Each row was made from one small tree. Brackets hold a mark, then the marks that hang from it, in the order of their numbers. Every link used is in the known rows. Write each row's tree.
Known rows:
[Q_104 Q_205 Q_537]: [ -1 -16  -3   3  19 -12 -11  -9   7  18 -15  18 -33 -19   5  -8  36   7
   6]
[Q_104 Q_205 Q_333 Q_537]: [-13   4   4  -4   6 -14  -9 -25   0  20 -21  11 -28 -33   7 -14  52  24
   5]
[Q_213 Q_937]: [-10 -10  -9  14  11  -1 -10   2  -3   4  14  -6  12   4   9  17  -8 -15
   6]
[Q_213 Q_205 Q_937]: [  0 -12   3  30   4  -2 -12  -8  -2 -19  15 -16  25 -14  14  29 -26 -25
   6]
[Q_537 [Q_104 Q_205 Q_333]]: [-13   9   1   8  -3 -40 -12   5   3   3  -8  -8 -17 -50   0  -3  56  47
  27]
[Q_146 Q_205 Q_213]: [-21  -1 -21 -17  19  -5 -25 -32  13   6   5  11  30   3  19   0  -8 -19
   8]
[Q_146 [Q_205 Q_104] Q_213]: [-39  -4 -33 -34   9 -13 -34 -27   2 -11  13   6  34   0  19   5 -12 -14
   6]
[Q_205 [Q_104 Q_333] [Q_213 Q_937]]: [-40  -4  -4  -7 -36   8 -12  -7 -18 -11   6 -22  44 -18  20  13  13   2
  12]
[Q_819 [Q_146 Q_213]]: [-22  -1   9  13   8  11 -13 -32   4   5 -19  27  11   1  20  -8 -20 -13
   3]
[Q_537 [Q_104 [Q_205 [Q_213 Q_146]] Q_333]]: [ -3 -10  14   7 -14 -23 -18  19   3   8 -10 -27   7 -69  14  -2  55  62
  27]
[Q_205 [Q_104 Q_537] [Q_213 Q_146 Q_937]]: [-16 -36 -19 -18   8  17 -34  10 -20  26  11 -26  14 -24  32  13  -1   0
  -4]
[Q_537 [Q_104 [Q_205 [Q_213 Q_937]] Q_333]]: [-17 -13   0  22 -14 -25 -16   6   2   6  -1 -17  18 -52  17  11  54  31
  42]
[Q_819 [Q_146 [Q_205 Q_104]]]: [ -1 -14   7 -29  -4 -11 -31 -31 -19 -24 -22  -1  23  -2  47  10 -17  -8
   5]
[Q_819 [Q_146 [Q_205 Q_213]]]: [ 23 -22  29 -12 -17  12 -20 -38  -2  -7 -39   1  39  -7  54   4  -9 -15
  17]
[Q_537 Q_104]: [  9   0 -14  -3   8 -13 -14  15   0  18  15 -15 -13 -22  -1   2  16  20
  15]
[Q_104 [Q_205 Q_213] Q_333 Q_537]: [ -9  -9  14  -4 -17   3  -4 -26   4  20 -31   9  -7 -37  17 -15  56  22
  14]
[Q_146 [Q_213 Q_937]]: [-43  -4 -22  18  18   4 -19 -12   7  13  23  10  24   3   5  10 -11 -24
   7]
[Q_205 Q_104]: [-18  -4 -12 -16  -6  -5  -7   4 -15 -15   4  -5   6  -3   2   2  -5   4
  -2]
[Q_213 Q_146 [Q_205 [Q_104 Q_333]] Q_937]: [-29  -2   0   9  -7 -11 -30   0 -23 -29  19 -47  37 -40  23  31 -17  15
  -6]
[Q_205 [Q_213 Q_146]]: [  7 -18  14  -3 -13  17  -7  14   0   3  -6 -18  22 -20  14   2   0  15
   1]

Write each row's tree:
[-29  -8 -10  32  13   1 -19 -24  10 -11  26  -1  34 -13   6  25 -33 -34
  11] | [Q_146 [Q_213 Q_205 Q_937]]
[  3 -27  -5  -7  -2   6 -22 -18   2  -2   0 -14  52  -1  41  22  -2 -28
  23] | [Q_146 [Q_205 [Q_213 Q_937]]]
[-13 -38   9  29   3  -7 -14  21   6  -8  -6 -12  28 -32  24  17  18  10
  16] | [Q_104 [Q_205 [Q_213 Q_146 Q_937]]]
[-28 -19  18  24 -12  -8 -17   6  -3  -7 -11 -21  33 -45  23  10  36  26
  15] | [Q_104 [Q_205 [Q_213 Q_146 Q_937]] Q_333]
[-50 -12 -41 -19  19 -13 -42 -24  -3  -8  25   0  47   4  29  22 -18 -28
  12] | [Q_146 [Q_205 Q_104] [Q_213 Q_937]]
[-11   7  -5 -21 -10  -1 -17 -33 -20  -1   1 -17  -2 -38  12   3   2  10
  -9] | [Q_213 [Q_205 [Q_104 Q_333 Q_537]]]
[-21 -17   4  11  -6   2 -15 -23   1  24 -19   1   5 -36  25   4  51   5
  21] | [Q_104 [Q_205 [Q_213 Q_937]] Q_333 Q_537]
[-23  10 -16 -34  -5  -1 -17 -25 -19  20   0  -8 -13 -20  10 -11  24  18
 -11] | [Q_205 [Q_104 Q_333 Q_537]]
[-10  -6 -14 -57 -19   7 -30 -43 -14  17 -13 -15  24 -25  38  -6  28   7
   5] | [Q_146 [Q_205 [Q_104 Q_333 Q_537] Q_213]]
[-26  -1 -13  -5  -1  -3 -27 -31 -24   2  15 -25  11 -34  24  19  -1  -6
  -5] | [Q_213 [Q_205 [Q_104 Q_333 Q_537]] Q_937]
[-22  -1  -6 -37 -27  19 -11 -24 -15  21 -11 -12   7 -25  17 -12  30  15
  -2] | [Q_205 [Q_104 Q_333 Q_537] Q_213]
[-18   7  -8 -42  -3 -20 -39 -10 -22 -16   2 -35  30 -24  29   9   8  29
  -8] | [Q_213 [Q_146 [Q_205 [Q_104 Q_333]]]]
[-18 -29 -17 -23 -11  -1 -29 -12 -11 -16   6 -20  57  -3  40  24  -4 -23
  18] | [Q_146 [Q_205 Q_104 [Q_213 Q_937]]]
[-13   7  12 -31 -15 -13 -29 -44 -26 -24 -26 -10  31 -12  49   4  -1   7
   2] | [Q_819 [Q_146 [Q_205 [Q_104 Q_333]]]]
[-31 -10 -30   2  28  -4 -35 -31   8   7  20   4  43   7  26  18 -11 -35
  14] | [Q_146 Q_205 [Q_213 Q_937]]
[-12  -2  23  24   0  11  -9 -43   7 -18 -15  18  21 -15  22   5 -40 -22
   6] | [Q_819 [Q_146 [Q_213 Q_205]]]
[-11  -4   3  -9  13   1 -32 -49   5   0 -18  23  29   2  41   1 -20 -21
  12] | [Q_819 [Q_146 Q_205 Q_213]]
[-16 -21  -4  12   6  -9 -29  13 -19 -30  27 -39  31 -29  21  36 -34  -3
  -6] | [Q_213 Q_146 [Q_205 Q_104] Q_937]
[-33  -8  -8 -25   6  -5 -36 -45  -6 -16 -13  15  34   1  42   4 -23 -17
   6] | [Q_819 [Q_146 [Q_205 Q_104] Q_213]]
[-11  -2 -21 -56  14 -11 -48 -25 -24  20   2 -30   6 -29  36   0  19  25
 -16] | [Q_213 [Q_146 [Q_205 [Q_104 Q_333 Q_537]]]]
[  2 -18 -13  -3  30 -13 -44   3  -9   1  15 -25  32  -8  36  27 -10  -9
   0] | [Q_213 [Q_146 Q_205] Q_937]
[-45  11 -38 -52  12  -4 -42 -54  -9  24   5   7  16 -15  26  -8  17  -2
  -2] | [Q_146 [Q_205 [Q_104 Q_333 Q_537]] Q_213]
[ -9  -4  10   6 -25 -24  -7   4   7   5 -16 -10   6 -56   8  -3  60  46
  38] | [Q_537 [Q_104 [Q_205 Q_213] Q_333]]
[-24 -30  -6  -3 -11  10 -24  22 -17  -7  13 -32  39 -20  25  22 -11   3
   4] | [Q_205 Q_104 [Q_213 Q_146 Q_937]]
[-22  13   6  -8 -28  -9  -5 -20 -15 -37   2 -24  23 -30   6  13  -7  12
  -2] | [Q_213 [Q_205 [Q_104 Q_333]]]
[-24 -16  -6   9  25   0 -40 -48   0   3  -6  17  40   7  53  18 -25 -39
  15] | [Q_819 [Q_146 Q_205 [Q_213 Q_937]]]
[-52  21  -7  -6 -21  -6 -15 -36  -4 -27  12  -5  33 -31   2   5 -15   2
   0] | [Q_146 [Q_213 [Q_205 [Q_104 Q_333]]]]
